Each row comes from the steps of one walk. Every step used is in the known rows, and no mark comes twice. Write the walk behind each row, first mark first.
In the rows, zero is written as 100.
Known rows:
gedite -> lidiz -> ragek -> bokip -> fivol -> peluse: [84,111,107,81,97,130,118,143,110,114,87,95,89,73,116,119,115,68,127,91,109,87,101,92,77,65,106]
kekid -> gedite: [112,80,92,104,126,114,112,127,122,94,101,111,93,76,97,98,99,75,114,100,99,130,105,96,93,63,88]
ragek -> bokip -> fivol: [101,91,100,110,98,107,118,133,117,105,101,100,95,79,118,112,118,76,114,91,111,106,92,80,100,69,99]
bokip -> ragek -> kekid -> gedite -> peluse -> nuligu: [93,74,96,116,142,134,105,120,122,108,99,106,119,72,115,81,109,85,124,89,119,115,82,100,96,80,88]
fivol -> bokip -> ragek -> kekid -> gedite -> lidiz: [99,77,102,85,125,130,115,115,116,112,93,99,111,89,108,94,94,76,130,92,112,112,95,106,96,78,103]
bokip -> fivol: [94,88,92,108,101,99,113,137,117,99,103,112,82,84,111,108,111,82,118,97,103,116,100,86,102,66,87]
vapi -> bokip -> ragek: [97,87,106,110,106,114,94,138,113,103,94,101,95,91,114,110,116,73,119,91,125,112,92,101,102,69,96]
vapi -> bokip -> ragek -> kekid: [95,86,102,108,110,108,96,128,115,112,94,100,111,89,110,104,107,75,124,93,132,106,82,108,109,62,101]
fivol -> bokip -> ragek -> kekid: [93,86,99,94,116,115,112,105,104,109,96,101,109,95,117,100,96,89,122,93,112,114,85,103,102,66,104]
bokip -> ragek: [90,86,101,106,117,120,113,129,106,96,98,104,91,96,111,109,116,79,115,98,110,114,101,94,97,71,94]
fivol -> peluse -> nuligu: [95,93,108,93,124,117,102,115,120,94,96,109,81,85,124,109,109,98,114,94,109,120,92,87,82,45,82]
kizog -> nuligu: [86,93,106,107,128,106,112,131,122,100,114,119,91,96,102,111,106,85,120,110,98,122,100,81,94,56,86]
lidiz -> gedite -> peluse -> fivol -> bokip -> ragek: [86,88,109,93,121,139,104,122,110,114,117,88,94,77,114,101,103,91,111,81,115,124,93,103,91,76,94]
peluse -> fivol -> bokip -> ragek -> kekid: [87,79,113,92,124,124,112,103,107,110,99,99,101,91,120,104,101,97,113,92,122,112,80,99,107,67,103]
kekid -> gedite -> lidiz -> ragek -> bokip: [101,91,111,89,127,134,126,138,122,106,97,92,102,68,94,110,111,58,122,95,103,105,107,96,80,80,106]
gedite -> lidiz -> ragek: [80,97,111,83,119,120,121,141,118,98,104,101,81,84,91,117,111,72,124,101,98,104,111,97,85,69,94]
lidiz -> gedite -> peluse -> nuligu -> fivol: [95,92,110,106,113,115,100,126,127,107,126,103,89,72,110,104,108,89,105,89,100,129,102,101,84,68,78]
nuligu -> peluse -> fivol -> bokip -> ragek -> kekid: [81,84,109,88,123,124,103,93,104,104,96,109,101,88,134,101,102,98,115,103,118,103,79,99,102,61,112]
bokip -> fivol -> peluse: [95,99,90,98,97,110,103,132,111,101,92,114,81,80,119,109,103,85,119,98,105,112,99,91,89,49,88]
gedite -> kekid: [97,81,102,94,119,115,114,126,117,93,108,102,97,94,101,99,108,79,115,100,95,107,94,87,88,57,94]
fivol -> peluse -> nuligu -> kizog: [84,90,104,82,120,112,99,107,112,88,91,100,81,85,123,109,111,85,105,96,106,111,87,102,88,49,92]
ragek -> bokip -> fivol -> peluse -> nuligu: [99,96,106,103,106,119,108,121,117,107,91,102,90,77,140,112,121,90,116,85,117,106,85,78,87,57,94]
ragek -> bokip -> fivol -> peluse: [101,103,97,98,95,116,107,127,111,109,90,103,96,75,125,112,109,80,116,92,115,103,90,86,87,52,100]
peluse -> fivol: [91,81,114,99,125,115,112,123,121,92,109,107,79,82,104,113,110,92,105,100,113,117,95,87,101,56,88]
bokip -> ragek -> kekid -> gedite -> peluse: [95,81,86,111,130,133,105,126,116,111,98,106,124,70,100,81,95,76,126,96,117,112,88,109,96,76,93]
lidiz -> gedite -> peluse -> fivol -> bokip: [92,90,110,86,119,126,103,120,123,108,125,93,90,68,103,101,92,96,108,84,108,130,91,102,89,60,87]
peluse -> nuligu -> fivol -> bokip: [105,84,121,98,112,107,104,101,117,98,105,114,82,89,130,112,104,101,103,92,94,127,95,95,89,69,88]
fivol -> bokip: [102,90,104,90,113,107,110,113,115,95,104,107,89,88,109,107,93,92,114,94,98,126,95,97,92,60,94]

Which walk is each row?
[100,79,98,90,128,117,115,126,133,103,102,105,105,78,89,96,94,72,126,100,111,112,100,100,96,61,92]  ragek -> kekid -> gedite -> lidiz
[100,87,97,88,117,115,116,132,119,101,121,88,95,92,96,100,107,73,112,93,91,122,103,91,85,52,96]  lidiz -> gedite -> kekid
[91,106,111,99,111,113,97,122,113,109,105,129,90,92,115,115,95,89,112,116,96,116,105,94,79,46,87]  kizog -> nuligu -> fivol -> peluse
[80,90,95,90,105,105,101,118,110,95,89,104,77,83,134,108,118,83,109,93,105,107,89,95,94,59,90]  bokip -> fivol -> peluse -> nuligu -> kizog
[89,93,117,106,112,117,106,116,101,115,106,122,95,105,127,112,105,89,114,104,93,119,102,95,91,81,98]  kizog -> nuligu -> fivol -> bokip -> ragek
[90,79,117,95,122,130,111,112,104,102,100,101,85,94,124,110,111,96,108,89,116,117,90,93,100,74,99]  peluse -> fivol -> bokip -> ragek
[98,75,107,103,133,147,101,118,111,108,101,104,103,69,116,89,101,90,114,87,114,119,88,102,92,87,92]  kekid -> gedite -> peluse -> fivol -> bokip -> ragek
[96,87,103,96,114,121,111,115,102,101,96,102,93,98,120,106,105,87,117,91,105,120,96,98,94,74,100]  fivol -> bokip -> ragek
[100,82,117,108,116,106,106,116,121,95,110,115,80,87,120,114,115,92,102,98,99,121,99,92,92,66,82]  peluse -> nuligu -> fivol
[93,93,99,101,108,111,104,126,116,100,93,114,76,82,134,108,116,96,119,90,108,115,93,83,89,53,82]  bokip -> fivol -> peluse -> nuligu
[98,91,103,96,111,127,128,149,120,113,94,96,96,65,105,110,118,57,127,91,102,100,108,90,88,90,104]  kekid -> gedite -> lidiz -> ragek -> bokip -> fivol
[89,73,99,112,139,141,105,122,118,112,102,105,117,65,104,86,102,83,118,96,126,109,83,104,101,76,92]  bokip -> ragek -> kekid -> gedite -> peluse -> fivol
[105,78,107,97,132,134,100,115,125,103,108,108,100,60,106,89,89,94,111,90,109,126,88,102,90,72,87]  kekid -> gedite -> peluse -> fivol -> bokip
[87,92,103,92,102,112,105,113,110,101,87,92,90,77,139,111,124,77,106,88,114,99,79,89,91,63,102]  ragek -> bokip -> fivol -> peluse -> nuligu -> kizog
[100,77,103,96,133,128,102,105,127,110,108,107,116,58,102,84,79,95,116,90,115,120,78,109,97,63,91]  ragek -> kekid -> gedite -> peluse -> fivol -> bokip
[93,113,99,94,98,121,115,134,101,114,86,101,94,68,121,116,111,74,122,94,106,100,96,92,80,60,106]  lidiz -> ragek -> bokip -> fivol -> peluse
[86,85,111,95,124,114,103,114,118,88,107,116,80,79,118,109,110,91,105,110,110,110,95,87,95,50,96]  nuligu -> peluse -> fivol
[90,93,114,111,116,103,107,126,118,105,116,127,89,94,108,115,104,85,110,115,93,120,106,89,91,63,87]  kizog -> nuligu -> fivol
[97,82,121,103,113,121,106,105,104,104,98,110,85,98,141,111,116,96,107,88,101,120,96,97,91,85,94]  peluse -> nuligu -> fivol -> bokip -> ragek
[95,89,104,86,129,127,122,143,122,100,99,104,88,74,89,106,105,64,126,100,93,113,116,100,82,75,94]  kekid -> gedite -> lidiz -> ragek
[82,78,107,94,124,102,109,112,118,85,102,98,82,89,114,109,119,81,102,96,102,115,90,95,101,66,91]  peluse -> nuligu -> kizog
[87,100,120,84,117,126,126,137,118,105,101,89,94,79,97,120,118,66,122,96,107,94,103,92,82,72,106]  gedite -> lidiz -> ragek -> bokip
[99,90,90,96,131,114,122,125,116,106,98,109,109,67,90,96,91,73,124,102,96,120,100,107,93,63,100]  lidiz -> ragek -> kekid -> gedite
[91,85,118,107,113,129,96,109,108,109,104,110,97,85,135,100,110,98,111,86,106,115,88,104,86,90,88]  gedite -> peluse -> nuligu -> fivol -> bokip -> ragek
[101,83,89,101,126,133,102,111,111,115,95,105,127,72,109,79,85,84,127,89,113,117,83,114,94,79,98]  fivol -> bokip -> ragek -> kekid -> gedite -> peluse
[95,82,117,101,115,115,107,96,106,112,98,109,102,97,136,105,107,98,111,90,109,115,85,103,98,77,99]  peluse -> nuligu -> fivol -> bokip -> ragek -> kekid
